Each row was made from one path, in order. Every step used is in the known rows, and no mark comes twice. Write each row's path.
Known rows:
dema famibem bamo: |  .19 |  .03 |  .15 | -.31 |  .55 |  .09 |  .41 | -.26 | -.22 | -.50 |  .04 |  .00 | -.08 |  .00 |  .01 |  .14 | -.36 |  .11 |  .14 |  .27 |
dema famibem: |  .14 |  .11 |  .02 | -.22 |  .53 |  .19 |  .36 | -.12 | -.04 | -.34 |  .11 | -.09 | -.10 | -.09 | -.06 |  .02 | -.34 |  .17 |  .14 |  .18 |
diviz lagoved: |  .02 |  .00 |  .03 | -.26 |  .65 |  .06 |  .08 | -.18 |  .17 |  .05 |  .06 |  .04 |  .07 | -.02 | -.16 |  .08 | -.12 | -.07 |  .08 |  .19 |
dema leluv: | -.13 |  .09 | -.13 | -.15 |  .43 |  .15 |  .20 | -.15 | -.09 | -.15 | -.11 | -.25 |  .01 |  .02 |  .05 |  .02 | -.42 |  .05 | -.08 |  .37 |
lagoved diviz leluv bamo famibem: |  .08 | -.48 | -.06 | -.12 |  .54 |  .18 |  .14 | -.11 |  .15 | -.01 | -.24 |  .06 | -.03 | -.07 |  .04 |  .12 | -.33 | -.18 |  .07 |  .31 |
bamo famibem dema leluv: | -.06 | -.19 |  .10 | -.29 |  .19 |  .13 |  .10 | -.13 | -.21 | -.13 | -.35 | -.36 |  .07 | -.21 |  .22 | -.03 | -.31 |  .08 |  .06 |  .21 |
dema famibem diviz leluv bamo: |  .20 |  .10 | -.03 | -.02 |  .63 |  .31 |  .31 | -.18 | -.06 | -.46 |  .07 |  .04 |  .01 | -.05 | -.31 | -.02 | -.67 |  .11 |  .05 |  .20 |
lagoved diviz famibem dema leluv bamo: |  .14 | -.27 | -.14 | -.09 |  .20 |  .10 |  .17 | -.28 | -.25 | -.19 | -.24 | -.32 |  .05 | -.14 |  .02 | -.06 | -.24 |  .19 |  .23 |  .51 |
lagoved diviz famibem bamo: |  .25 | -.14 |  .01 | -.09 |  .38 |  .02 |  .35 | -.44 | -.06 | -.48 | -.28 | -.11 | -.02 |  .05 |  .18 |  .23 | -.04 | -.01 |  .08 |  .43 |
famibem dema leluv: | -.09 |  .02 |  .01 | -.26 |  .28 |  .10 |  .09 | -.19 | -.21 | -.12 | -.20 | -.40 |  .11 | -.09 |  .07 | -.14 | -.21 |  .15 |  .09 |  .31 |
dema famibem bamo leluv diviz: |  .40 |  .18 |  .28 | -.15 |  .66 |  .03 |  .55 | -.31 | -.13 | -.40 |  .06 |  .00 | -.13 | -.12 | -.09 |  .11 | -.46 |  .15 | -.04 |  .11 |
lagoved diviz: |  .07 | -.07 | -.13 | -.16 |  .55 |  .05 |  .18 | -.22 |  .12 | -.09 | -.10 | -.08 | -.04 | -.07 |  .08 |  .11 |  .10 | -.04 |  .12 |  .32 |
diviz famibem dema leluv: |  .05 |  .04 |  .02 | -.10 |  .07 |  .17 |  .22 | -.27 | -.20 | -.38 | -.28 | -.50 |  .08 | -.04 |  .13 | -.19 | -.35 |  .23 |  .02 |  .32 |
diviz famibem bamo: |  .20 |  .00 |  .18 | -.11 |  .36 |  .08 |  .35 | -.34 | -.14 | -.63 | -.27 | -.12 | -.01 |  .07 |  .08 |  .24 | -.21 |  .02 | -.06 |  .38 |
diviz leluv bamo famibem: |  .04 | -.36 |  .11 | -.11 |  .53 |  .24 |  .13 |  .00 |  .07 | -.14 | -.21 |  .08 | -.04 | -.03 | -.06 |  .14 | -.51 | -.14 | -.07 |  .26 |
lagoved diviz leluv: | -.01 | -.12 | -.15 | -.10 |  .50 |  .16 |  .17 | -.29 |  .29 | -.04 | -.13 | -.16 |  .03 |  .12 |  .11 | -.14 | -.17 | -.12 |  .02 |  .29 |
lagoved diviz famibem bamo leluv: |  .22 | -.11 |  .10 | -.03 |  .27 | -.08 |  .36 | -.32 |  .05 | -.39 | -.23 | -.10 | -.15 | -.02 |  .05 |  .22 | -.22 |  .03 | -.01 |  .33 |
lagoved diviz leluv bamo: |  .06 | -.26 | -.15 | -.10 |  .62 |  .17 |  .13 | -.16 |  .17 |  .00 | -.08 |  .02 | -.01 |  .06 | -.08 |  .00 | -.23 | -.12 |  .10 |  .42 |
diviz leluv: | -.04 |  .02 |  .04 | -.09 |  .49 |  .23 |  .16 | -.17 |  .21 | -.17 | -.10 | -.17 |  .04 |  .15 |  .01 | -.12 | -.33 | -.07 | -.12 |  .23 |
diviz famibem dema: |  .19 |  .01 |  .20 | -.10 |  .17 |  .13 |  .21 | -.24 | -.07 | -.42 | -.25 | -.37 |  .06 | -.11 |  .04 | -.09 | -.01 |  .18 |  .11 |  .22 |

Write each row's path:
|  .17 |  .01 |  .28 | -.01 |  .27 | -.02 |  .36 | -.22 | -.04 | -.53 | -.22 | -.11 | -.15 |  .00 | -.03 |  .25 | -.40 |  .08 | -.17 |  .28 |
diviz famibem bamo leluv
|  .16 | -.13 |  .11 | -.31 |  .53 |  .11 |  .14 | -.36 | -.08 |  .12 | -.21 | -.22 |  .27 | -.20 |  .14 | -.13 | -.27 |  .01 |  .06 |  .07 |
bamo famibem dema leluv diviz lagoved
|  .38 |  .11 |  .26 | -.27 |  .80 | -.02 |  .45 | -.36 |  .02 | -.17 |  .21 |  .12 | -.01 | -.08 | -.21 |  .04 | -.50 |  .09 |  .04 |  .04 |
dema famibem bamo leluv diviz lagoved
|  .16 | -.06 |  .14 | -.20 |  .40 |  .17 |  .25 | -.30 | -.20 | -.12 | -.37 | -.35 |  .14 | -.25 |  .28 | -.08 | -.25 |  .07 | -.05 |  .15 |
bamo famibem dema leluv diviz
|  .22 |  .20 |  .17 |  .00 |  .67 |  .05 |  .33 | -.18 |  .14 | -.09 | -.07 | -.10 | -.11 | -.18 | -.12 |  .10 | -.20 |  .02 | -.21 |  .11 |
bamo leluv diviz
|  .19 | -.07 | -.12 |  .02 |  .36 |  .11 |  .29 | -.30 |  .14 | -.31 | -.20 | -.21 | -.06 | -.02 |  .12 |  .07 | -.04 |  .04 |  .07 |  .34 |
lagoved diviz famibem
|  .11 | -.32 |  .12 | -.16 |  .58 |  .13 |  .15 |  .04 | -.11 | -.17 | -.18 |  .14 | -.12 | -.25 | -.10 |  .40 | -.23 | -.06 |  .03 |  .30 |
leluv bamo famibem
|  .14 | -.39 |  .27 | -.26 |  .40 |  .08 |  .05 |  .00 | -.24 | -.12 | -.28 | -.01 | -.02 | -.37 | -.07 |  .22 | -.03 |  .03 |  .21 |  .22 |
leluv bamo famibem dema
|  .09 | -.09 | -.14 | -.11 |  .09 |  .10 |  .21 | -.37 | -.11 | -.23 | -.29 | -.50 |  .09 | -.06 |  .23 | -.20 | -.18 |  .19 |  .17 |  .39 |
lagoved diviz famibem dema leluv
|  .15 |  .02 |  .09 | -.05 |  .47 |  .16 |  .17 | -.19 | -.04 | -.40 | -.33 | -.01 |  .01 | -.27 |  .01 |  .36 | -.14 | -.04 | -.10 |  .08 |
bamo famibem diviz
|  .26 |  .13 |  .30 | -.11 |  .66 | -.03 |  .38 | -.32 | -.04 | -.25 | -.15 |  .00 | -.08 | -.10 | -.05 |  .24 | -.21 | -.03 | -.19 |  .21 |
famibem bamo leluv diviz
|  .08 | -.21 |  .27 | -.28 |  .29 |  .10 |  .08 | -.11 | -.11 | -.17 | -.33 | -.18 |  .03 | -.29 |  .13 |  .07 |  .05 |  .04 |  .13 |  .11 |
bamo famibem dema
|  .38 |  .15 |  .33 |  .05 |  .29 |  .07 |  .36 | -.30 |  .02 | -.30 | -.23 | -.35 |  .00 | -.24 | -.03 | -.13 | -.13 |  .22 | -.09 |  .07 |
bamo leluv diviz famibem dema
|  .44 |  .13 |  .21 | -.02 |  .58 |  .11 |  .51 | -.51 | -.12 | -.62 | -.27 | -.11 |  .05 |  .04 |  .14 |  .18 | -.16 |  .00 | -.17 |  .33 |
leluv diviz famibem bamo
|  .10 |  .04 | -.01 |  .02 |  .64 |  .24 |  .12 | -.20 |  .02 | -.31 | -.14 |  .05 |  .07 | -.03 | -.30 |  .10 | -.40 | -.08 | -.11 |  .27 |
famibem diviz leluv bamo
|  .26 |  .05 |  .29 | -.22 |  .80 | -.10 |  .28 | -.38 |  .10 | -.02 |  .01 |  .11 |  .05 | -.03 | -.16 |  .18 | -.23 | -.09 | -.11 |  .13 |
famibem bamo leluv diviz lagoved
|  .05 |  .00 |  .27 | -.19 |  .45 | -.08 |  .23 | -.14 | -.06 | -.27 | -.13 |  .00 | -.14 | -.06 | -.08 |  .29 | -.26 |  .00 | -.11 |  .27 |
famibem bamo leluv
|  .17 |  .05 |  .24 | -.23 |  .46 |  .00 |  .41 | -.13 | -.13 | -.41 |  .06 | -.02 | -.21 | -.09 | -.12 |  .17 | -.50 |  .17 |  .05 |  .17 |
dema famibem bamo leluv
|  .09 |  .19 | -.01 | -.15 |  .69 |  .09 |  .06 | -.31 |  .11 | -.13 | -.03 |  .06 |  .17 | -.11 | -.25 |  .17 | -.09 | -.06 |  .02 |  .09 |
famibem diviz lagoved
|  .03 | -.18 | -.12 | -.16 |  .63 |  .13 |  .04 | -.15 | -.17 | -.06 | -.14 |  .12 |  .12 | -.23 | -.23 |  .35 | -.59 | -.08 | -.01 |  .23 |
dema leluv bamo famibem diviz lagoved
|  .02 | -.12 | -.10 | -.04 |  .50 |  .18 |  .15 | -.11 | -.31 | -.32 | -.29 |  .02 |  .01 | -.27 | -.12 |  .39 | -.58 | -.02 | -.11 |  .31 |
dema leluv bamo famibem diviz
